In the rows, 128 means zero.
Known rows, with every step that occurs:
d -> b -> t -> n -> q: [120 123 145 105  97 132 171 139 146 120 146 136 107 123 112 139 145 157
 205 111 131 133 102 137 139 113 109 150 149 142  97 108 123 131 166 204
 177  90 105  92 145 195  63 167]
a -> t -> x -> d: [157 103 157 164 156 119 146 131 134 108 178 162 104 155  59 124  87 130
 140 113 120 157 160 157 136 180 109 138 123 143  56 100 126 136 123  94
 128 109 117  64 129 128  88 128]
b -> t -> n -> q: [136 104 140 115 123  89 193 100 138  99 169 170 125  98 117 109 112 167
 207 139  97  90  88 133  96  72 123 143 135 146  73 136 139 143 126 193
 187 141 107  85 128 151  69 150]
b -> t -> n: [138 127 135 112 117  81 179 114 138 110 156 155 131 110 116 103 120 170
 188 136 116  93  90 123  82  82 121 137 118 151  83 127 153 145 128 187
 178 144 113  77 134 142  64 144]
f -> t -> n -> d -> b: [137 148 130 100 151 151 155 121 171 100 154 159  95  93 101 200 102 150
 177  75 115 147 125 146  93 121 128 136 147 143  91  84 144 118 132 193
 124  87  96  98 105 145  58 193]
w -> a -> t -> x -> d -> b: [159 123 182 182 171 159 118 172 136  98 138 178 104 150  62 142  93 148
 108 107 170 155 147 143 125 181 139 107 152 143 116 124 120 138 123 104
 116 136  99  83 101 151  94 145]
d -> b -> t -> n -> q -> x: [122 140 135  99 105 131 160 138 146 124 147 127 114 135 112 137 151 162
 203 122 139 147  91 137 146 105 116 133 139 144  86 102 122 124 158 209
 177  87 102  95 138 195  65 159]
x -> d -> b: [113 157 166  99 112 153 156 170 108 135 170 106 137 129  85 118 134 156
 142 116 156 142 131 127 118 192  94 113 108 144  97  92 148 101 173 143
 160 112 100 101 122 164  80 128]
w -> a: [143 142 159 172 157 155 121 149 120  94 106 173 126 121 105 142  85 146
  95 118 168 137 133 127  98 138 153 106 145 137 146 146 136 134 116 116
 117 163  98 107 106 141 101 143]
l -> t -> n -> q: [112  91 172 135 129 139 141  61 140  90 137 147 153 129 113 171  88 149
 175 124 126 129 129 157 139  98  97 163  88 168  73 113 114 113 106 165
 145 164 111  86  96 163  86 148]
x -> d -> b -> t -> n: [121 154 170  87 109 129 167 165 116 135 186 114 140 121  85 102 144 179
 172 123 150 120 108 124 102 171  91 115 109 152  82  95 157 112 172 173
 179 116  99  86 118 165  65 132]
w -> a -> d -> f -> t -> b: [118 170 178 161 180 148 121 150 143  67 156 186 121 112  96 201  83 162
  77  72 187 137  99 124 122 144 138  72 176 117 147 114 108 171 123 105
  93 143  72 128 102 160 100 157]
l -> d -> b -> t -> n -> q -> f: [126 157 152 102 119 127 122 142 151  80 134 111  83  84  75 189  98 126
 196 103 125 169  91 174 113 142 100 170 101 147 119 111 116 131 154 217
 154 102 103 109 120 181  85 115]
d -> b: [116 147 138 120 103 161 141 154 135 128 116 113 106 140 109 161 134 131
 150 100 149 170 137 139 155 154 108 140 142 132 123  97 125 117 173 159
 139  80 113 105 154 183  80 155]
x -> d -> b -> t: [123 153 164 101 102 138 158 167 113 125 178 105 134 126  87 108 139 167
 155 125 150 123 115 120 114 181  96 108 112 149  81  87 159 112 181 160
 178 112 103  97 122 163  64 121]
x -> d -> f -> t -> n -> q -> l: [141 155 183 123 150 116 158 141 104 130 239 140 138 112  80 145 121 168
 161 115 151 129  79 160 106 129 127  82 156 130  68 120 146 112 158 142
 150 114  72  96  80 161  78 145]
w -> s: [170 156 128 144 150 138 141  95  64  85 142 123 128 138  94 140  71 116
 134  91 154 142 127 112  80 184 119 121 119 154 149 104 165 117 123  97
 134 152 134 106 141 143 120 120]
n -> t: [150 101 123 174 111 152 133  90 138  82 102 131 143 160 163 147  91 131
 132 130 135 171 117 129 126 117 110 133 124 124  65  99 133 139 155 177
 129 151 150  95 122 178  79 117]
b -> t -> f: [153 106 138 132 126  92 146 114 119  77 128 142 109 128 110 152 119 165
 160 129 123  97 114 109  84  83 112 143 148 179  53 131 152 171 140 165
 183 148 112 112 146 134  59  96]
n -> q -> x: [128 121 126 133 153 137 157  89 122  93 153 151 133 120 122 143  94 128
 163 149 111 175 112 152 160  93 147 130 135 122  61 130 110 108 109 149
 160 120  97 121 111 158 106 134]
x -> d -> f -> t: [136 168 168 131 146 124 136 140 110 118 214 118 120 109  84 143 129 168
 125 114 155 132 103 137 117 161 115  74 138 123  78  92 166 133 163 128
 149 119  82  98  92 144  69 130]
g -> b: [135 130  95 119 151 123 110  94 119  98  99 119 118 153 109 104 116 123
 101  99 148 169 100 113 158 151  84 144 107 168  99 129 100 155 127 123
 157 123 112  74 126 169  73 149]
l -> d -> b: [127 165 151 106 113 156 113 151 145  90 120 100  83 104  65 192  84 121
 150  88 131 189 140 167 132 174  99 158  85 130 143  89 122 129 152 174
 120  94 100 127 140 170  96 121]
l -> t: [124 114 162 164 113 149 106  77 131  79 111 110 143 150 112 173  87 137
 117 121 147 136 149 137 150 130  97 143  79 166  79  92 139 121 135 131
 129 153 126  98 112 149  75 118]
q -> l: [162 147 157 139 114 119 154 155  98 146 153 129 158 166 102 144  74 115
 138 115 152 152 102 151  97 103 160 119 150 153  92 163 138  69 156 119
 121  95 104 113 130 163  99 128]
l -> t -> x: [143  94 169 159 141 135 111  69 132  85 129 130 125 145 103 156  90 143
 103 118 145 159 162 174 158 129 101 126  74 179  68 106 129 131 140 115
 134 146 133  99 107 139  88 118]
d -> b -> t: [127 138 137 122  86 143 149 151 140 112 128 109 100 137 112 144 142 148
 166 110 143 141 118 125 147 136 108 130 142 140 104  92 142 133 186 180
 168  79 117 102 153 186  58 146]
q -> b -> t -> f: [170 121 111 101 114 122 112 146 125  65 148 112 129 127 114 137 119 109
 168 116 145 123 101 143  92  89 105 116 116 151  62 140 124 118 136 162
 171  98 109  87 145 146  76  99]
d -> f: [138 160 142 166 134 101 131 119 120 124 163 127 105 127 113 154 140 139
 139 115 152 163  96 165 162 109 121  97 167  96 118 123 125 161 143 137
 125 116  90 110 132 161  76 130]
b -> t: [148 127 130 139 105 103 158 120 132  91 140 134 114 118 121 115 112 153
 150 134 118 101 109 116 107 105 124 123 124 141  83 113 167 150 153 158
 174 129 125  98 143 140  60 120]
d -> f -> t -> n: [136 164 144 150 153 107 132 107 143 119 186 147  98 110 109 185 135 160
 153  98 152 147  83 160 134  87 139  98 175 107 102 105 138 163 143 159
 122 103  79  88 108 160  67 175]
l -> q -> x -> d -> f: [105 164 139 147 159 126 116  86  86  95 203  75 151 106  47 143 138 135
 126 144 150 149  93 156 115 110 144 117 115  98  65 112 122 172 136 136
 175 121 113 131  91 145  72 143]
q -> f -> t: [118 180 118 169 155 113  94 120 125  81 107 124 109 100 127 200 108  99
 128 118 154 143  88 138  86 121 145 129 147 165  80 130 148 110 171 170
 146 108 143  70  95 141  70 112]
q -> f -> t -> x -> d -> b: [127 176 135 149 170 113  98 140 123  97 137 125 100 101 110 182 127 117
 125 112 164 159  95 161  94 141 136 111 141 182  70 129 140 109 191 166
 155  92 141  70  87 144  72 114]
f -> t -> x: [157 122 140 135 172 144 137 105 151  88 166 166  83 104  98 167  87 142
  94  91 127 150 154 155 110 124 155 102 132 154  69  99 157 140 159 115
 131  91 120  96 111 114  88 174]
a -> d -> b -> t -> n -> q: [ 96 128 156  98 125 126 184 112 155  97 180 154 143 101 114 192  98 157
 166  69 132 127 104 128 140 137  98 143 142 130 123  95 104 151 159 148
 136  93  87 112 141 195  85 158]
q -> x -> d: [131 194 125 101 151 123 123 128 101 132 168 107 168 147  98 103 124 154
 117 160 165 175 101 121 122 142 139  84  70 135  53 100 145  97 119 135
 148 131  95 103 104 134  93  93]

Rows:
[111 136 146  78 153 117 185 109 127 140 179 164 160 114 102 115 123 161
 213 134 123 156  90 157 120  99 122 147 119 141  76 134 102  98  98 190
 162 128  81  87 105 170  99 165]	t -> n -> q -> x -> d -> b
[ 97 136 169 136 119 151 116 111 137  58 112 127 125 169  97 167  84 135
 116 114 156 139 136 129 159 138  74 128  87 173  56  78 109 123 121 149
 136 156 130 113 143 147  88 122]	l -> t -> b
[ 92 147 129 183 160 129 107  86 107  59 146  93 118  71  71 206 110  92
 128 118 134 120 101 158  76 104 150 162 151 130  84 132 129 170 168 157
 176 109 158 106  88 139  63 161]	l -> q -> f -> t
[124 121 132 150 114 155 144 124 146  66 103 147 129 181 142 138  84 133
 131 120 144 171 106 120 135 125  91 120 133 130  41  89 103 141 137 196
 134 156 153 109 152 173  90 123]	n -> t -> b
[128 143 168  97 114 131 150 166 107 116 174 109 131 132  81 123 146 175
 157 117 150 123 117 116 103 171  88 117 125 165  67  94 156 125 175 164
 185 119  99 103 121 162  64 110]	x -> d -> b -> t -> f
[152 133 163 172 159 158 130 161 155  95 117 187 109 142  75 172  88 141
 159  95 155 155 130 137 110 158 129 140 166 135 134 123 106 133  91 153
 101 138  84  84 100 161  79 161]	w -> a -> t -> n -> d -> b
[171 144 107  99 110 109 131 148 145  87 181 117 125 108 116 119 135 116
 207 113 139 137  71 174 104  84  99 103 115 119  86 139 118 110 126 193
 154  83  94  81 125 158  59 121]	q -> b -> t -> n -> d -> f
[130 167 167 132 136 110 145 145  97 132 203 116 135 118  90 116 136 161
 137 129 157 141 101 144 125 159 104  84 131 119  90 112 149 132 152 129
 148 134  84 102 105 148  77 110]	x -> d -> f
[121 183 115 145 167 102 111 124 136  90 117 141 112  88 124 202 112 109
 169 110 141 145  76 154  70 111 133 143 149 171  83 138 136 105 144 204
 140 110 130  70  83 142  59 121]	q -> f -> t -> n -> d
[125 176 146 150 151 120 124 135 143  91 177 142  74 129  97 187 128 147
 126  91 158 151  90 151 157 110 125  77 184 106  83  86 127 166 146 150
 127  99  93 113 133 155  73 164]	d -> f -> t -> b
[167 164 170 119  97 128 129 177 117 123 155 103 125 149  68 179  72 118
 161  95 153 173  91 167  99 123 144 132 127 157 104 137 135  79 173 157
 124  72  95 124 128 188  92 115]	q -> l -> d -> b -> t
[123 144 144  93 162 153 159 106 154 106 185 162 123  98  97 179 106 161
 169 103 128 139 108 138 102 109 144 122 135 146  58  88 144 107 137 176
 151  97  89  82  93 156  82 196]	f -> t -> n -> q -> x -> d -> b
[ 89 140 131 183 152 115 116  94  93  73 136  91 131  80  72 178 116  89
 137 129 134 126  97 165  83 108 138 168 142 127  94 150 116 170 158 155
 178 123 157 112  99 142  69 141]	l -> q -> f
[181 166 174 138 142 111 119 153 115 121 190 122 108 137  63 192  69 121
 133  85 157 185  88 202 104 105 160 101 142 142  99 149 130 102 161 130
 103  75  84 127 107 167 101 121]	q -> l -> d -> f -> t -> x
[114 160 151 143 159 118 143  92 149  91 199 148 127  96 116 229  93 149
 106  59 151 140 102 140 140 133 121  98 160 102 126  86 119 179 156 100
  96  95  77 122 122 165  82 149]	a -> d -> f -> t
[163 116 155 123 136  90 168 126 119 100 185 147 108 109  95  77 123 175
 135 139 122 117 117 145 100 126 120  94 108 161  56 123 164 152 160 139
 186 130 124  95 124 125  69 107]	b -> t -> x -> d
[166 123 159 133 134  80 159 126 120 105 202 140 102 108  95  84 137 180
 138 137 132 120 104 158 118 116 119  81 122 149  60 123 161 166 166 139
 187 126 114  95 117 134  65 107]	b -> t -> x -> d -> f
[131 141 157  93 114 138 138 141 154  81 145 118  81  88  67 181  91 136
 192  96 116 165 111 169 123 148 101 165  93 136 123  97 118 137 146 207
 147 102  94 120 131 179  87 133]	l -> d -> b -> t -> n -> q
[167 110 143 138 132  90 163 114 130  93 164 154  98 114 110  95 116 162
 136 132 118 124 122 150 114 104 128 106 119 156  66 128 155 162 156 143
 176 124 129  98 137 127  72 119]	b -> t -> x
[167 136 103  87 109 117 139 151 147  81 168 121 136 106 114 110 117 111
 202 113 131 131  85 163  91  91 101 114 101 132  84 137 122  97 122 191
 157  89 105  79 128 151  63 121]	q -> b -> t -> n -> d
[160  80 128 166 133 142 119  83 130  71  89 140 137 172 153 184  96 144
 141 121 138 165 122 122 104  97  99 154 148 160  37 114 119 163 140 187
 136 170 135 109 124 170  81  96]	n -> t -> f
[151 135 158 116 167 155 140 130 143  99 187 148  88 103  83 160 106 160
 103  90 139 154 153 154 110 155 138  91 128 160  64  86 164 129 177 120
 144  84 115  95 103 126  80 170]	f -> t -> x -> d -> b
[122 148 171 157 171 153 133 134 131  83 132 182 150 107 106 179  65 155
  78  89 172 132 126 119  99 151 141 102 144 127 160 136 121 151 120  93
  95 158  84 122 102 152 110 141]	w -> a -> d
[140 125 145 118 105 132 150 150 144 115 141 123  89 133 102 129 147 157
 158 108 142 153 127 151 153 134 113 118 137 150  96 104 136 145 186 172
 169  76 120 102 149 177  68 147]	d -> b -> t -> x
[130 107 158 103 145 105 204 115 123 142 177 186 162 118 110 131  88 141
 214 120 113 136  91 169  95  71 140 159 150 151  90 174 101  89 104 170
 147 128  88  88 113 168 107 173]	t -> n -> q -> l
[131 161 176 170 178 149 118 133 140  76 158 178 128 104 101 209  83 161
  77  74 182 136 105 130 116 138 151  78 172 114 158 122 123 169 133  97
  89 144  71 121  89 161  95 153]	w -> a -> d -> f -> t
[155 121 167 112 170 110 161 132 106 127 189 157 119 114  80  81 112 160
 108 125 136 163 153 177 111 161 118  94  94 159  73 134 138 129 150 101
 153 130 115 102 112 113 108 113]	t -> x -> d
[137 155 165 109 148 126 143 140 115 111 235 130 130  96  88 139 133 160
 163 113 151 132  85 160 113 137 113  80 139 121  70 109 140 115 148 148
 158 111  74  84  85 158  75 142]	x -> d -> f -> t -> n -> q -> b
[155 132 157 123 176 145 141 116 138  94 188 156  92  96  86 153  93 155
  94  97 129 144 153 151  99 144 146  89 119 159  57  94 167 133 164 112
 141  99 115  93  97 111  86 161]	f -> t -> x -> d
[141 105 104 105 145  94 141  83 129  88 130 142 114 136 113  86 125 151
 155 110 127 131  63 114 144 110  82 151 117 179  72 138 102 169 124 169
 194 136 107  60 118 177  58 162]	g -> b -> t -> n -> q
[119 186 117 140 158 111 108 133 143  95 116 134 102  92 121 211 124 110
 180 101 148 154  76 155  84 119 128 145 153 172  89 128 129 102 157 216
 143  94 127  74  86 158  56 129]	q -> f -> t -> n -> d -> b
[107 148 142 128 151 131 121  94  91  83 185  74 147 117  40 159 143 147
 141 141 146 136  99 138 101 107 136 138 117 127  44 104 126 176 145 157
 198 120 118 135  98 148  61 137]	l -> q -> x -> d -> b -> t -> f
[112 162 138 113 154 160 146 147 155  63 146 162  86 127  91 181  78 136
 109  83 136 129 131 111 112 135 127 107 145 145  57  68 139 130 137 148
 134 102 120 109 145 124  88 181]	f -> t -> b
[134  93 170 151 133 136  91  71 120  66  98 121 133 160 105 214  94 147
 124 116 150 133 154 131 131 112  85 163 104 202  51 107 128 144 124 142
 139 170 114 114 118 144  75  96]	l -> t -> f
[155 151 147 165 165 111 119 107 138 108 189 146  72 110 103 179 134 153
 115  96 152 165 107 181 155 101 141  74 177 110  91 107 138 175 161 128
 124  90  94 104 111 145  73 159]	d -> f -> t -> x
[160 112 100 118 153  93 116  88 122  85 123 130  93 144 105  74 129 149
 104 108 142 153  86 125 155 129  87 126 106 185  71 135 110 182 146 133
 187 120 120  71 124 159  60 138]	g -> b -> t -> x
[173 160 123 149 147 131 131 122 152  83 158 135  66  93 108 208 119 134
 174  81 112 177 113 179 145 130 104 107 182 103 107  95 130 151 128 180
 109  83  82 152  97 144  32 124]	n -> d -> f -> t
